Each row comes from the steps of one path. Every step used is in the known rows, and no mark comes twice. Write the path behind each row, first mark first.
In the rows, 128 means zero.
Known rows:
A D H Q E F P J: [137 113 146 134 121 126 128 148 201 137 126  75 112 125 175 153 109 136
 199 150  98 181]
J P Q E F: [121 105 158 100 140 125 135 155 119 118 144 113 116 102 156 132 115 122
 114 149 105 136]
D A Q: [122 155 107 103 163 161 126 128 118 148 134 182 134 152 101 129 140 146
 189 121 168 109]
D P Q: [155 120 119 124  50 113 126 114  69  91 118 196 138 131  93 112 138 123
 121 120 137 115]
A Q: [103 167 102 112 158 152 131 125 170 132 121 123 137 119 108 135 146 172
 151 118 158 102]
A D P Q E: [150 146 134 155 109  92 118 102  82  71 156 164 108 120 142 121 124 179
  71 138 126 110]
F P: [120 126 105 134 129 128 130 104 142 132 108  80 122 144  97 118 135 119
 117  96 160  93]
H D E F P Q: [128  62 145 142 145 138 124 126 137 182 131 150 128 116 118 138 141  66
  95 127 104 179]
Q E F: [120 165 137 112 198 142 130 164 148 146 132 138 128 104 175 121 109 148
 116 146 100 104]
F P Q: [139 111 135 113  74 118 124 118 114 125 125 107 124 129  96 121 135 110
  90 104 159 121]
A D E F P Q: [121 107 142 121 126 124 125 132 125 123 146 169 134 116 123 131 140  97
 109 132 113 155]
J P: [ 80 108 103 131 106 127 147  78  95  86 101  95 130 146  89 115 142 110
 141 108 145  91]
Q E F P J: [146 129 119  83  70 118 128 176 198 152 122  58  94 147 155 134 105 151
 132 150 110 116]
A D: [ 96 184  99 155 144 137 133  69  73  80 118 158 153 133 128 103 157 160
  84 109 143  94]
P Q E: [124 161 158 118 118 104 119 138 127 120 145 137 107 107 153 118 103 161
  70 141 127  95]
P Q: [121 152 135 106  71 127 127 123  85 115 120 173 143 117 114 108 134 122
  93 120 142 112]
E F P: [134 113 113 113 158 150 134 142 144 153 113  94 137 129 117 125 138 102
 134 109 135 126]
Q E: [106 178 130 136 166 114 125 124 148 125 130 117 107 120 154 114 104 171
  94 135 127  70]
D A Q P J: [132 155  84  96  24 116 134 157 151 120 126 102 130 207  86 134 129 137
 174 142 155 109]
F P Q E: [140 126 156 124 118  95 116 133 154 130 151  79  89 118 137 130 106 149
  71 128 145 106]
H Q E F P J: [153 110 122  88 113 125 125 176 207 165 123  45 104 141 150 161 107 142
 200 145 107 162]

Write each row's path:
[137 150 159  96 152 133 125 176 130 142 147 154 127  92 173 124 109 141
  96 152 101 130] | P Q E F
[138 120 132 121 193 132 126 155 176 155 134  67 107 121 149 133 114 131
 116 125 125 115] | Q E F P
[142 103 153 113 110 127 128 177 228 167 113  69 104 123 166 154  91 116
 227 152  93 172] | D H Q E F P J
[ 92 145 141 187 195 149 132  78 115 108 107 169 166 101 139 132 138 114
 213 113 122 162] | A D H Q
[103  96 133 113  51 118 139  96  75  84 117 121 132 128  91 117 141 101
 111 116 146 120] | J P Q
[123 146  86 118  45 103 135 140 152 112 104  64 148 184  92 142 126 116
 191 130 127 132] | H Q P J
[ 99 127 128 188 156 119 139 113 147 115 105  99 167 139  98 135 120  69
 206 113 131 142] | D H Q P
[166  88 141 152 161 136 122 138  99 154 142 163 123 104 162 133 130 127
  81 144  93 167] | H D P Q E F
[126 112 111 169 170 164 125  72  31 176 114 202 143 168 115 106 152  89
 112 108 144 131] | H D A
[104 159  87 141 138 121 137 129 170 107 128  63 150 157  78 138 145 139
 126 114 166  96] | A Q P
[113 145 162 164 252 152 129 136 152 134 137 153 145  78 193 143 113 133
 192 146  86 171] | A D H Q E F
[127 128 131 159 226 147 117 107 142 180 155 134  99 139 146 143 128 168
 120 133 146 127] | H D A Q E
[150 100 140  95 102 138 127 155 119 143 129 122 137 115 115 126 136  94
 106 116 138 152] | E F P Q
[160 135 138 132 146 123 124 142  86  95 157 180 129 106 165 126 129 159
  94 149 101 141] | A D P Q E F
[126  98 149  99 115 124 126 160 152 152 134 163 128 113 113 132 124  81
 132 136 110 148] | D E F P Q
[157  80 116 171  85 129 124  77  50 125 117 184 140 131 100 118 158 111
  78 111 131 155] | H D P Q
[151 134 111 148  64 113 126  83  36  60 132 205 145 132 103 110 157 145
  94 117 141 127] | A D P Q
